What can hang from each mark
tumon: pofud telor
sotum: baza
telor: sotum tumon
voku: baza pofud
baza: bele megi sotum tumon
pofud: tumon
bele: baza

Each row was made from one small tree. Brackets hold a mark, then the marks that hang from it, in alphabetical order. Every link used is in the known rows. Write each row's tree.
Known rows
(tumon pofud (telor sotum)): [-16.4, 24.5, -11.9, -6.8, 16.3, -19.6, 2.1, -9.6, 33.2, -14.0, -19.9, -18.4, -18.2, 13.8, -39.5, -5.1, -9.2, 30.6, -10.3, -10.5, 36.9, 28.1]
(telor sotum): [-7.2, 6.0, 7.6, -3.0, 4.1, -1.9, -3.2, -3.0, 6.9, -7.4, -0.5, -10.9, -8.8, 20.0, -7.4, 1.9, -10.3, 6.2, -3.7, -1.0, 17.1, 2.4]
(tumon pofud): [-10.6, 6.5, -16.0, -1.6, 6.0, -15.1, 5.2, -2.9, 14.1, -2.7, -13.6, 1.5, -8.8, -5.1, -7.0, -7.0, 0.5, 12.1, -4.8, 2.6, 7.0, 9.2]
(telor tumon): [14.8, 1.7, 12.3, 6.7, 7.6, -3.0, -10.7, -8.1, 16.8, -10.4, 4.6, -2.8, 3.6, 6.6, 6.7, 10.8, -18.7, -0.9, -11.8, -1.9, -0.8, 7.7]
(pofud (tumon (telor (sotum baza)))): [-1.9, 34.4, -5.5, -9.5, 22.5, -26.1, -20.7, -29.2, 23.0, -1.2, -8.8, -33.3, -18.0, 21.9, -36.4, 14.6, -1.9, 11.3, 1.6, -13.8, 36.7, 21.8]
(pofud (tumon telor)): [1.8, 18.7, -10.7, -1.9, 15.3, -9.7, 7.3, -15.2, 16.6, -5.1, -1.3, -9.0, -4.8, 6.8, -13.0, 15.4, -0.2, 5.1, 5.2, -5.6, 2.3, 14.6]
(telor (sotum (baza bele megi)) (tumon pofud)): [-15.2, 44.9, 10.5, -4.9, 4.2, -41.4, -46.3, -56.5, 35.1, 14.5, -35.2, -28.8, -28.9, 9.2, -28.3, -21.3, -19.7, 1.4, -22.0, -23.1, 55.4, 8.0]
(voku (baza megi sotum tumon) pofud): [1.0, -0.4, 41.9, 48.8, 19.6, 4.6, -19.6, -21.4, 13.3, 32.8, 2.7, -50.0, -35.5, 2.9, -23.8, 5.2, -2.9, 29.7, -22.1, -63.5, 30.5, -36.7]
(tumon (telor sotum)): [-6.7, 16.8, 4.4, -5.0, 11.2, -4.9, -3.9, -7.5, 18.9, -11.0, -6.6, -18.3, -7.4, 20.0, -34.2, 2.0, -10.1, 17.7, -6.3, -12.0, 29.9, 19.1]
(telor (sotum (baza megi)) (tumon pofud)): [-5.4, 38.1, 3.7, 2.7, 17.4, -32.6, -35.6, -45.6, 46.8, 8.6, -26.4, -29.6, -30.9, 18.4, -29.5, -11.9, -13.1, 12.1, -18.0, -6.9, 40.9, 8.6]
(voku (baza bele megi sotum tumon)): [-8.7, 14.5, 32.1, 33.1, 7.6, 1.8, -27.6, -46.9, 11.4, 42.4, -26.6, -41.1, -26.8, 0.9, -20.7, -24.5, -3.8, -3.7, -26.1, -73.4, 40.3, -28.0]
(tumon telor): [1.7, 12.7, -3.4, -2.9, 6.7, -2.5, 0.2, -3.7, 11.8, -2.1, -4.5, -7.1, 1.4, 0.4, -26.5, 0.1, -0.5, 11.1, -0.3, -11.0, 12.3, 16.8]
(voku (baza megi sotum)): [-8.8, 10.0, 12.0, 33.3, 13.4, 1.7, -5.5, -31.5, 15.6, 23.3, -10.6, -27.5, -31.2, 7.6, -25.5, -17.1, 13.8, 7.2, -9.2, -31.9, 22.2, -25.2]
(pofud (tumon (telor (sotum (baza bele megi))))): [-19.8, 54.8, 3.6, -11.0, 5.8, -32.5, -31.5, -62.0, 20.4, 22.3, -25.8, -37.1, -28.2, 16.1, -41.3, -8.9, -1.1, -5.0, -2.0, -30.3, 50.4, 5.9]
(voku (baza bele) (pofud tumon)): [1.6, 5.1, 16.4, 11.4, 5.1, -33.8, 1.1, -22.4, -14.2, -3.6, 19.6, -16.7, -23.1, -27.5, -0.4, 24.0, 1.9, 15.6, -6.0, -32.6, 22.0, -5.7]
(baza bele sotum tumon): [-10.5, 3.4, 29.1, 14.5, 2.2, 14.2, -30.5, -16.2, 3.0, 26.4, -22.1, -31.5, -0.9, 13.6, -2.2, -4.9, -20.0, -8.5, -20.5, -57.1, 26.4, -16.3]
(bele (baza megi sotum (tumon telor))): [-23.0, 13.5, 14.8, 42.1, 6.8, 17.2, -25.4, -15.6, 36.6, 43.3, -24.9, -43.2, -17.6, 20.4, -50.1, -25.7, -16.1, 13.4, 0.3, -60.8, 39.2, -25.8]
(tumon pofud telor): [-7.6, 19.8, -19.9, -4.6, 12.8, -18.3, 5.8, -6.4, 26.4, -5.2, -19.5, -6.0, -7.4, -6.6, -33.3, -7.6, 0.8, 24.5, -5.6, -8.7, 20.5, 25.2]
(pofud tumon): [0.4, 7.6, -6.7, 1.1, 9.1, -6.5, 8.1, -12.3, 3.3, -3.2, 3.4, -1.8, -5.5, 6.8, 13.2, 15.2, 0.0, -6.6, 5.9, 5.0, -9.5, -1.1]
(pofud (tumon (telor sotum))): [-5.9, 24.5, -1.8, -5.2, 19.3, -11.6, 4.7, -19.6, 22.0, -14.0, -0.8, -20.8, -14.1, 28.0, -20.4, 17.9, -9.0, 10.8, 0.4, -7.1, 19.3, 16.3]
(telor (sotum (baza bele)) (tumon pofud)): [-6.5, 31.2, 7.3, -11.6, 7.9, -42.2, -43.9, -37.2, 27.2, -5.4, -26.4, -25.7, -15.7, 5.5, -21.2, -5.1, -25.2, 7.2, -23.4, -22.9, 54.5, 23.9]

Write each row's tree
[-20.3, 40.5, 11.4, -3.7, 2.6, -31.3, -46.4, -51.4, 23.0, 37.4, -44.9, -39.4, -30.1, 6.9, -29.2, -31.2, -12.4, 2.1, -23.9, -48.4, 60.6, -1.4] | (telor (sotum (baza bele megi (tumon pofud))))
[-3.8, 28.0, 21.2, 9.2, 14.6, 3.7, -17.4, -29.7, 31.2, 22.0, -19.5, -34.9, -18.2, 28.3, -34.9, -9.8, -16.3, 11.5, -17.4, -38.7, 35.1, 0.0] | (baza megi (tumon (telor sotum)))
[-1.1, 38.9, 16.7, -0.9, -1.3, -17.1, -48.3, -47.2, 13.8, 47.6, -35.1, -37.2, -12.1, -7.0, -44.1, -24.2, -2.7, -5.2, -16.7, -60.7, 48.3, 3.9] | (sotum (baza bele megi (tumon telor)))
[11.5, 1.8, -1.5, 16.8, 22.0, -22.7, -0.4, -14.7, 18.8, 6.4, -16.3, -19.2, -20.8, -18.2, -14.8, -10.0, -0.4, 22.8, -25.6, -38.1, 25.6, 8.5] | (voku (baza (tumon pofud)))
[-26.6, 35.5, 12.0, 17.1, 11.7, -2.3, -26.8, -42.1, 36.1, 40.1, -50.8, -41.5, -20.8, 12.0, -39.9, -28.0, -13.7, 9.6, -24.7, -65.4, 45.3, -5.0] | (baza bele megi sotum (tumon pofud telor))
[0.0, -4.5, 18.2, 34.6, 25.0, -10.2, 2.5, -10.7, 4.3, -0.9, 20.8, -34.2, -30.2, 2.5, -8.4, 32.9, 3.7, 28.6, -5.0, -31.2, 15.9, -21.0] | (voku (baza sotum) (pofud tumon))
[-14.7, -1.0, 12.8, 35.3, 10.6, 15.6, -23.7, 4.6, 28.5, 24.6, -16.3, -39.9, -5.5, 16.1, -44.7, -11.1, -22.4, 17.9, -1.2, -60.4, 39.5, -9.7] | (bele (baza sotum (tumon telor)))
[-14.4, 29.4, 8.3, -8.0, 11.3, -20.5, -19.0, -24.7, 28.2, 4.7, -35.8, -30.4, -12.3, 9.5, -34.7, -12.1, -26.6, 19.0, -28.1, -51.4, 55.0, 25.3] | (baza bele (tumon pofud (telor sotum)))
[-11.3, 32.5, 5.3, 4.5, 15.7, -23.4, -36.2, -38.5, 33.0, 32.0, -37.1, -39.4, -33.4, 16.5, -31.7, -21.3, -6.5, 12.4, -20.3, -30.8, 46.3, -2.0] | (telor (sotum (baza megi (tumon pofud))))
[2.4, 22.8, 1.4, -2.8, 20.5, -34.5, -33.7, -24.5, 38.5, -10.0, -17.9, -25.2, -18.4, 14.7, -23.8, 3.3, -18.9, 18.2, -19.9, -6.7, 40.6, 23.5] | (telor (sotum baza) (tumon pofud))
[-13.6, 2.8, 10.2, 28.7, -8.9, 4.4, -16.7, -11.5, 14.2, 37.0, -13.7, -18.2, -13.6, -0.3, -16.4, -27.2, -13.6, 0.1, 3.6, -36.3, 19.6, -27.7] | (bele (baza megi tumon))
[-1.1, 14.6, 4.6, 1.7, 19.1, -19.8, -8.0, -15.0, 38.5, -22.7, -10.8, -12.9, -14.1, 19.8, -6.7, 5.7, -27.7, 18.0, -20.6, -1.3, 23.3, 19.6] | (telor sotum (tumon pofud))
[-10.5, 46.1, 0.3, -3.1, 4.9, -32.2, -42.6, -49.8, 28.1, 44.6, -49.4, -34.7, -21.3, -13.1, -49.4, -32.3, -1.9, 6.2, -21.3, -58.2, 55.6, 12.5] | (sotum (baza bele megi (tumon pofud telor)))
[16.2, 17.7, 6.4, 0.1, 15.5, -9.8, -35.4, -15.8, 17.2, 23.3, -17.9, -33.0, -1.2, -1.5, -39.4, 0.0, -4.0, 11.3, -13.1, -43.2, 33.7, 19.1] | (sotum (baza (tumon telor)))
[-19.3, 47.8, -11.8, -4.9, 15.8, -32.8, -24.8, -40.1, 40.5, 18.0, -36.1, -33.5, -34.1, 12.4, -61.3, -23.2, 5.1, 24.7, -6.4, -17.3, 55.2, 16.7] | (tumon pofud (telor (sotum (baza megi))))
[-25.0, 1.4, 18.6, 44.6, 0.9, 19.3, -25.2, -13.6, 22.7, 44.4, -20.6, -35.9, -18.4, 19.4, -23.2, -25.5, -15.8, 0.8, 1.6, -49.3, 27.1, -42.6] | (bele (baza megi sotum tumon))
[3.0, 23.6, 24.7, -9.0, 2.5, -27.7, -48.5, -34.2, 13.5, -2.3, -12.1, -26.3, -6.5, 10.8, -14.9, 1.4, -26.1, -4.9, -18.9, -25.1, 47.5, 14.8] | (telor (sotum (baza bele)) tumon)
[-32.7, 20.0, -0.8, 40.0, 13.6, 2.2, -19.7, -19.3, 50.1, 40.4, -39.3, -41.7, -25.8, 13.0, -55.2, -33.7, -14.9, 25.7, -4.3, -59.2, 46.1, -16.9] | (bele (baza megi sotum (tumon pofud telor)))
[-1.9, 17.9, 2.8, -2.2, 19.2, -24.9, -35.1, -18.7, 25.5, 13.8, -27.6, -36.5, -20.4, 12.9, -26.2, -6.6, -12.0, 17.0, -21.9, -30.2, 45.8, 13.0] | (telor (sotum (baza (tumon pofud))))
[-29.3, 20.8, 17.6, 14.4, -7.3, 8.2, -19.9, -33.9, 6.2, 33.1, -24.1, -21.6, -15.8, 13.9, -11.1, -22.2, -2.7, -13.6, -5.2, -32.5, 22.3, -28.5] | (baza bele megi sotum)
[-29.2, 27.6, -1.6, 21.4, 9.7, -14.8, -14.9, -21.6, 47.6, 22.8, -33.8, -35.0, -29.5, 13.4, -56.1, -32.2, -23.1, 30.2, -6.2, -45.5, 56.6, -1.3] | (bele (baza megi (tumon pofud (telor sotum))))
[-17.9, 22.9, 9.5, 11.3, 15.3, -4.0, -25.3, -22.7, 29.7, 20.6, -41.6, -38.0, -8.6, 8.4, -34.5, -12.9, -19.1, 15.4, -26.9, -64.6, 45.4, 9.7] | (baza bele sotum (tumon pofud telor))
[-21.3, 21.7, -9.1, 24.2, 3.9, -13.9, -10.7, -17.4, 40.9, 32.8, -32.7, -24.8, -21.6, -6.3, -48.7, -34.5, -12.5, 23.1, -1.6, -44.7, 39.1, -2.3] | (bele (baza megi (tumon pofud telor)))
[-19.0, 16.6, 31.8, 22.8, -1.5, 15.3, -32.2, -36.5, 10.5, 45.4, -30.7, -35.5, -12.7, 17.0, -7.4, -20.7, -15.3, -14.4, -18.7, -57.0, 25.8, -31.6] | (baza bele megi sotum tumon)
[-11.3, 32.6, 27.9, -2.0, -3.6, -17.1, -51.6, -48.5, 8.4, 41.7, -31.3, -40.4, -21.9, 13.0, -24.9, -21.8, -12.8, -11.1, -20.2, -50.4, 53.1, -11.7] | (telor (sotum (baza bele megi tumon)))
[1.7, 12.6, 26.2, 24.7, 17.6, -2.6, -25.0, -30.0, 14.4, 20.4, -23.2, -45.0, -12.9, -2.5, -42.0, -9.9, -10.4, 13.2, -29.0, -84.9, 51.7, 4.0] | (voku (baza bele sotum (tumon telor)))
[-16.0, 27.8, 5.7, 25.5, 24.8, 5.4, -16.4, -30.0, 47.3, 34.5, -40.5, -41.1, -23.6, 21.4, -41.8, -19.7, -8.0, 20.5, -20.8, -50.1, 32.6, -5.8] | (baza megi sotum (tumon pofud telor))
[-17.0, -13.1, 16.9, 37.9, 4.3, 19.1, -23.6, 6.2, 15.3, 26.1, -11.4, -32.0, -5.5, 16.1, -16.8, -10.4, -22.3, 6.6, 0.6, -49.5, 27.2, -26.4] | (bele (baza sotum tumon))
[-6.9, 26.2, 7.5, 37.0, 33.3, -8.3, -11.5, -40.1, 48.1, 31.5, -36.7, -47.6, -37.1, 5.5, -55.3, -24.6, 1.6, 31.6, -27.7, -65.8, 46.2, -2.5] | (voku (baza megi sotum (tumon pofud telor)))
[21.6, -13.5, 31.1, 25.9, 15.2, -12.7, -8.7, 1.4, -2.9, 7.5, 18.0, -28.1, -17.4, -20.8, -11.1, 19.1, -4.7, 32.2, -21.8, -48.2, 22.3, -6.6] | (voku (baza tumon) pofud)
